Every row comes from one small tree of marks. Brackets hold a mark, then the marks that hang from it, in alphabetical order. Every link used is in the known rows. Which tree was each row made from?
Known rows
{keze {gonuk dizon}}: [-22.9  -7.8   7.3   7.2   1.5 -21.2  18.3  11.7  27.8  17.6  -4.9 -48.7
 -12.5  18.1  -9.8 -13.3  -5.5  -1.1  -2.1  -1.8  -9.6  13.6   4.6  39.8]
{zoto keze {kupe vonupe}}: [-12.1 -13.6  32.3  -6.1   1.5 -20.8  34.3  23.7   9.7  33.9 -32.6 -42.8
 -37.7  -3.8  -2.4   6.1  14.6 -28.6   2.7 -33.7  -2.4   5.9   5.1  17.3]
{keze {gonuk fosofir}}: [-21.9 -14.8   4.0   0.6   8.7 -29.5  36.6  19.1  20.6  20.7 -18.7 -48.2
 -13.7   9.6  -9.6 -10.0   0.5   1.2   2.5  -1.6  -2.9   1.3   2.1  36.2]
{kupe binuva vonupe zoto}: [ 14.0 -18.6  37.2 -18.3  10.5 -19.3  17.4  16.3  23.4  29.3  -8.2 -51.9
 -23.6  11.3 -14.3 -11.5  18.6 -21.6 -12.1 -41.8  -6.0 -22.9  -4.4  28.0]
{zoto {kupe {binuva zubup} {vonupe fosofir}}}: [ 13.5 -37.2  36.2  -9.6  -1.4 -13.4  25.6   5.6  18.9  40.8 -34.0 -46.7
 -30.1   6.5   5.9  -5.0  29.2 -30.0 -12.6 -39.3 -14.0  -8.9 -14.3  18.7]
{binuva zubup}: [ -2.1 -21.0  20.2   6.6  -9.2  -8.0   4.3   8.6  23.0  33.8 -18.0 -20.0
 -15.7  36.2  -5.8 -13.8   6.9 -11.3  -1.4 -17.6 -13.8  -3.5 -11.3  26.3]
{keze gonuk}: [-16.8 -10.5  10.6   2.6   1.1 -23.3  25.3  15.3  26.6  21.6 -11.2 -43.0
 -18.2  19.4 -14.8 -10.7   1.9  -4.5   2.0  -5.8  -8.2   6.2   2.4  36.7]
{bofo kuro}: [ -7.9  -0.3  11.0   8.0  -8.1 -16.3  17.8  10.8  25.2  29.7  -2.8 -11.7
  -6.6  34.4 -18.7 -22.0  13.6 -19.8 -10.2 -10.3 -15.1  -0.3  -7.1  34.3]
{gonuk dizon fosofir ravu}: [-21.0 -19.3   7.1  20.5  24.2 -30.6  17.1  29.1   7.3  26.8  -3.0 -48.4
  -0.8  13.7   4.5 -29.4  -0.7  -5.1  -5.8  12.8   0.8  -5.9   3.0  41.2]
{gonuk fosofir}: [-16.3 -18.1   6.4   2.2  10.8 -22.9  28.6  23.4  10.7  29.6 -19.2 -36.5
 -10.7  14.2  -3.7 -16.4   4.2  -8.8  -2.6  -6.0   0.3  -9.1  -6.3  28.3]
{keze {gonuk dizon fosofir ravu}}: [-26.0 -16.1   4.3  14.9  18.6 -35.9  27.8  23.4  18.0  18.0  -5.4 -58.1
  -6.3   9.5  -2.9 -20.4  -3.7   4.1  -0.5  13.8  -2.6   3.5   9.4  45.7]
{dizon gonuk}: [-12.5  -8.5   4.9   3.9   3.9 -19.7  22.3  27.4  11.0  29.8 -10.8 -29.2
 -18.0  30.2 -14.1 -22.5   5.3 -20.1  -2.4  -1.4   2.6   0.8   1.7  34.5]
{zoto {keze {gonuk dizon fosofir}} kupe}: [-31.4 -10.4  16.4  -1.4   1.4 -27.4  37.7  26.2  17.3  25.8 -27.2 -53.9
 -27.6  -7.7  -3.0   7.8  -2.3  -6.5   8.8 -11.6  -4.8  19.4  12.4  26.4]
{keze {gonuk dizon fosofir}}: [-28.3 -13.0   1.2   5.3   9.1 -27.5  29.7  16.1  22.1  17.3 -12.5 -54.7
  -7.8   8.7  -5.2 -12.9  -6.5   5.1  -1.3   2.2  -4.1   8.0   4.5  38.8]
{zubup binuva bofo}: [  5.9 -12.1  17.4  13.5 -10.4  -1.0  13.9   3.0  24.8  45.9  -0.6 -16.6
 -22.2  39.7   1.5 -10.3   4.0 -22.4   0.8 -23.2 -13.2  -3.1  -8.3  16.9]
{kupe {binuva zubup} vonupe zoto}: [ 19.9 -25.6  42.1 -16.9   2.1 -14.6   9.8   8.1  27.6  30.6 -14.3 -44.9
 -24.0  19.8 -11.4  -9.2  19.0 -18.0  -9.8 -47.0 -11.8 -24.1  -7.9  25.6]
{vonupe fosofir {kupe {zoto {keze gonuk}}}}: [ -8.3 -17.2   9.5 -28.5   8.0 -15.4  29.2  29.7  23.3  14.0 -25.9 -55.8
 -32.1   3.2  -6.5   4.5  14.0  -8.3  20.2 -15.8   6.8 -17.9  -2.8  17.8]
{zubup binuva {bofo kuro}}: [  7.6  -2.5  14.4  16.0 -18.7  -2.3  16.7  -4.1  30.0  44.3   4.8  -2.0
 -14.3  47.1  -4.9 -14.1  10.5 -25.9  -4.5 -22.9 -20.2  -1.4  -9.2  21.5]
{ravu {gonuk dizon}}: [-17.1 -11.8  12.3   6.3  13.1 -22.1  16.3  12.3  21.1  32.7   2.2 -47.5
  -7.6  28.3 -12.9 -22.0  -1.1  -8.9  -3.7   0.2   2.5   4.3   2.5  42.1]
{binuva {zubup {bofo kuro}}}: [  3.3  -5.7  15.8  14.1 -26.1  -2.4   8.8  -3.9  30.4  38.4 -10.8  -2.8
 -13.5  48.4  -6.7 -14.5  13.0 -19.0  -1.8 -24.7 -18.2  -5.4 -11.0  22.8]
{ravu {gonuk dizon fosofir}}: [-22.4 -16.4   6.6   4.6  20.5 -28.6  27.3  16.0  14.3  31.8  -5.1 -53.6
  -3.2  19.0  -8.1 -21.4  -2.0  -2.0  -2.6   3.6   7.8  -0.9   3.2  41.8]
{zoto {keze gonuk} {kupe {binuva zubup} vonupe}}: [ -3.6 -22.0  39.3 -13.0  -8.3 -22.4  31.8   8.3  24.8  33.8 -36.8 -46.4
 -43.2  -0.1  -6.1  12.0  15.5 -20.7  -2.0 -38.6 -14.1   8.3   5.5  23.3]
{vonupe fosofir kupe}: [ -4.0 -26.2   2.6 -15.4   6.1  -8.7  21.8  21.0  17.9  25.4 -26.5 -39.7
 -24.0  16.5   4.5 -10.9  19.6 -18.7   4.6  -8.7   3.2 -17.9 -16.0  17.0]
{vonupe fosofir}: [ -5.8 -21.2   9.8  -2.5   8.9 -14.2  25.9  17.2  13.6  24.0 -20.2 -41.8
 -15.8  13.2  -3.1 -18.4  12.6 -15.8  -0.2  -8.6  -1.1 -10.4 -15.7  29.9]
{vobo {bofo kuro}}: [-11.7   9.6  14.0  14.6 -16.9 -17.1  19.7   0.9  33.8  35.8   5.3  -0.4
   1.9  29.4 -18.0 -20.9  11.2 -26.3 -16.9  -5.9 -19.3   4.6  -0.3  40.6]

Write each row's tree
[ 10.9 -28.9  25.9 -13.6  12.9 -17.8  29.4   3.8  15.0  28.2 -24.3 -47.3
 -24.7   6.2  -2.7 -18.9  24.3 -26.8 -18.5 -29.6  -4.2 -20.8 -16.6  30.2]
{kupe binuva {vonupe fosofir}}
[-12.2 -19.6  30.5 -15.7   4.0 -31.7  47.3  17.7  16.6  31.6 -37.3 -56.4
 -39.8 -14.2  -5.0  10.0  14.3 -18.1  -2.7 -31.0  -5.2   4.9   8.8  24.6]
{zoto {keze {gonuk fosofir}} {kupe binuva vonupe}}
[-15.4 -15.9   2.1  12.1  21.4 -34.5  31.7  38.6   1.8  30.0 -11.9 -38.6
 -11.5  21.8  -7.3 -29.6   7.2 -15.4  -0.3  14.0   9.8  -9.3   7.0  40.8]
{dizon {gonuk fosofir ravu}}
[  2.1 -23.3  43.0 -11.6  -7.7 -15.9  23.1  11.2  18.0  41.3 -35.7 -35.9
 -41.3   4.6  -2.3   6.3  18.4 -29.5  -5.6 -43.4 -12.6   1.6  -1.2  18.0]
{zoto keze {kupe {binuva zubup} vonupe}}
[  0.0 -22.8  36.4 -17.3   3.8 -19.0  37.1  16.3  11.2  35.0 -37.1 -48.6
 -41.3  -9.8  -0.8   3.1  22.3 -32.0  -5.5 -37.6  -4.6  -2.9  -4.4  19.6]
{zoto keze {kupe binuva {vonupe fosofir}}}
[ 16.8 -26.3  34.1 -24.4  16.6 -18.7  26.7  14.3  19.6  22.7 -16.4 -61.3
 -23.8   1.7  -9.3 -13.1  24.4 -22.1  -9.7 -39.7  -1.9 -29.4 -11.3  28.3]
{kupe binuva {vonupe fosofir} zoto}
[ 13.8 -28.9  33.9  -6.3  -2.8 -13.6  11.6  -2.7  22.6  35.6 -23.0 -30.0
 -25.2  24.6  -4.7 -15.1  19.6 -23.2 -19.7 -37.5 -13.9 -14.8 -12.8  27.7]
{kupe {binuva zubup} vonupe}
[-19.3  -9.0   8.0 -19.3   5.0 -19.1  20.3  32.2  24.8  17.8 -16.1 -51.3
 -25.9   8.8  -7.2   4.6   0.9  -2.1  15.4 -13.2   4.3  -8.9   7.6  18.7]
{vonupe {kupe {zoto {keze {gonuk dizon fosofir}}}}}
[ -3.0  -5.5  31.4 -20.8   0.5 -21.8  17.3  23.7  31.6  23.5  -6.6 -47.2
 -29.2  11.7 -26.8  -0.3   1.9  -7.3   4.6 -26.2  -8.9  -6.2   5.4  33.9]
{kupe binuva {zoto {keze gonuk}}}
[ 11.5 -23.3  24.6 -21.7  -7.4  -5.6  -3.1  19.6  35.1  35.9 -12.6 -32.1
 -26.6  34.1  -8.3  -4.4  16.0 -14.9   0.9 -29.1 -10.9 -21.7  -9.2  15.6]
{vonupe {kupe {binuva zubup} zoto}}
[  1.1 -21.2  16.6 -35.2   5.2 -14.7  24.2  24.1  28.5  19.8 -23.7 -54.3
 -34.8   5.0  -9.2   2.6  16.9 -12.0  11.3 -21.0   1.0 -21.4  -6.4  20.5]
{vonupe fosofir {kupe binuva {zoto {keze gonuk}}}}
[ -9.8 -19.4  28.8 -10.4   6.5 -20.1  41.5  21.6   6.3  29.3 -39.0 -50.4
 -38.0 -11.5   2.4   5.0  19.7 -28.5   4.8 -32.5   1.1   0.2  -0.1  17.1]
{zoto keze {kupe {vonupe fosofir}}}
[ 26.5 -26.8  37.7 -18.4  -1.1  -7.9  21.0   0.4  25.9  30.0 -20.3 -49.0
 -27.5  14.6  -2.7  -7.8  26.5 -22.4  -5.5 -50.8  -6.4 -33.0 -14.9  19.9]
{kupe {binuva {zubup bofo}} {vonupe fosofir} zoto}
[ 10.3 -26.9  16.2 -30.8   6.6  -9.3  15.1  23.7  27.1  27.3 -18.1 -50.0
 -26.9  14.6  -3.9  -7.7  22.7 -18.5   2.4 -22.7  -0.6 -29.2 -15.1  17.5]
{vonupe fosofir {kupe binuva zoto}}
[ -4.9  -7.2  31.4 -15.3  12.1 -21.8  27.8  26.7  13.5  17.7 -16.9 -51.2
 -29.5   0.7 -14.4  -0.6   9.5 -16.6   6.9 -37.9   4.5 -14.8   5.6  24.4]
{kupe vonupe {zoto keze}}
[-14.0 -13.0  12.0 -16.5  11.0 -25.5  22.8  39.4  22.0  20.6 -16.0 -50.2
 -28.8  10.5  -8.9   1.4   8.1  -5.6  19.1  -8.6   6.2 -16.1   9.4  22.0]
{vonupe {kupe {zoto {keze {gonuk fosofir ravu}}}}}
[ 16.7 -36.7  30.4 -12.1   3.5 -12.2  21.0  -4.6  18.4  30.3 -30.9 -40.5
 -24.6  14.6   1.7 -16.5  25.5 -23.1 -17.2 -34.9  -9.9 -21.7 -20.3  27.9]
{kupe {binuva zubup} {vonupe fosofir}}
[-25.0 -14.7  21.3   1.8   8.6 -35.5  40.8  34.5  13.1  30.0 -27.3 -52.4
 -31.1  -6.5  -5.0   4.4   6.0 -11.1  12.7  -5.5  -1.9  10.4  15.1  30.2]
{zoto {keze {gonuk fosofir ravu}} kupe}
[-19.9 -18.0   7.2   9.7  18.3 -37.4  34.2  26.9  17.2  21.8 -12.4 -52.1
 -12.0  10.7  -8.2 -17.5   3.7   0.1   4.7  10.0  -0.5  -3.2   7.5  43.1]
{keze {gonuk fosofir ravu}}
[  1.7  -6.3  34.2 -19.5   1.0 -16.2   9.9  25.6  26.7  29.6  -5.3 -38.5
 -27.5  15.7 -23.8  -4.7   4.5 -14.1   1.3 -30.4  -7.6 -11.8  -0.3  29.1]
{kupe binuva {zoto keze}}
[-11.5 -11.3  27.4 -11.3  22.9 -36.7  40.9  31.6  12.0  12.1 -17.9 -65.7
 -27.1  -8.3 -13.1  -0.5   8.9  -6.8  12.5 -24.2   8.0 -15.5  14.5  33.1]
{kupe vonupe {zoto {keze {gonuk fosofir ravu}}}}
[-27.2  -2.9  14.9   8.2   7.5 -28.1  21.4  23.6  18.8  17.3  -7.9 -44.1
 -22.6  11.0 -12.0  -9.4  -6.9  -4.0   7.5   2.7  -2.8  11.4  13.5  42.4]
{zoto {keze {gonuk dizon ravu}}}
[  2.8 -12.4  36.4 -19.0  -8.4 -16.8   8.7  15.5  35.7  26.0 -12.9 -40.5
 -29.9  20.5 -23.5   1.8   2.9  -4.1   5.8 -31.3 -14.6  -7.8   2.0  31.7]
{kupe {binuva zubup} {zoto {keze gonuk}}}
[  4.6 -28.9  40.0 -16.0  -3.2 -15.0  30.6  10.0  14.9  37.0 -42.3 -43.0
 -41.7  -3.1   1.9   5.1  23.1 -29.5  -4.0 -41.3  -9.6  -3.6  -7.7  17.9]
{zoto keze {kupe {binuva zubup} {vonupe fosofir}}}
[  2.4 -10.6  37.9 -24.7   9.0 -26.5  29.0  17.5  25.4  19.0 -15.3 -57.3
 -35.2  -0.4 -21.3   1.4  10.9 -14.1  -1.3 -40.2  -3.7 -13.3   7.5  32.0]
{kupe binuva vonupe {zoto {keze gonuk}}}
[ 18.9  -8.2  32.9  -7.2 -19.5  -4.9   1.4   4.4  39.1  39.2   0.6 -19.7
 -17.4  41.5 -17.9 -11.5  15.3 -17.4  -4.9 -38.2 -20.5 -18.5  -9.6  24.4]
{kupe {binuva {zubup {bofo kuro}}} zoto}
[ -0.7 -11.1  34.5 -15.9  -7.7 -15.4   5.1  13.3  36.3  23.7  -8.5 -44.2
 -25.9  19.6 -20.1  -0.1  -1.8  -1.7   4.0 -29.4 -15.7  -3.3   3.0  33.6]
{kupe {binuva zubup} {zoto {keze {gonuk dizon}}}}
[  2.2 -17.2  25.1 -26.8  -9.6 -11.3   5.5  20.6  36.8  28.4 -18.7 -36.7
 -34.9  24.7 -12.7   5.9  10.6  -9.2   9.2 -27.8  -8.7 -14.1  -0.6  18.1]
{vonupe {kupe {binuva zubup} {zoto {keze gonuk}}}}
[  0.7 -13.9  36.7  -4.9 -21.7  -7.7  14.8  11.5  24.9  48.9 -26.6 -22.9
 -39.0  18.9  -4.1   6.5  12.0 -26.7   0.9 -36.7 -15.8   4.8  -2.2  15.2]
{zoto keze {kupe {binuva {zubup bofo}}}}
[ 16.1 -12.8  44.0 -17.9  -8.0 -10.3  15.8   5.3  26.4  32.9 -18.2 -36.6
 -36.3  17.6 -11.2   1.8  15.4 -21.4  -0.2 -55.5  -7.5 -22.6  -1.9  19.3]
{kupe {binuva {zubup bofo}} vonupe {zoto keze}}
[-22.2  -8.5  23.7  -4.4  -5.6 -23.6  34.0  25.1  21.0  29.7 -26.6 -45.2
 -35.4   0.8 -10.9  10.4   4.2 -14.4  11.3 -17.9  -7.9  18.7  10.4  25.0]
{zoto {keze gonuk} kupe}
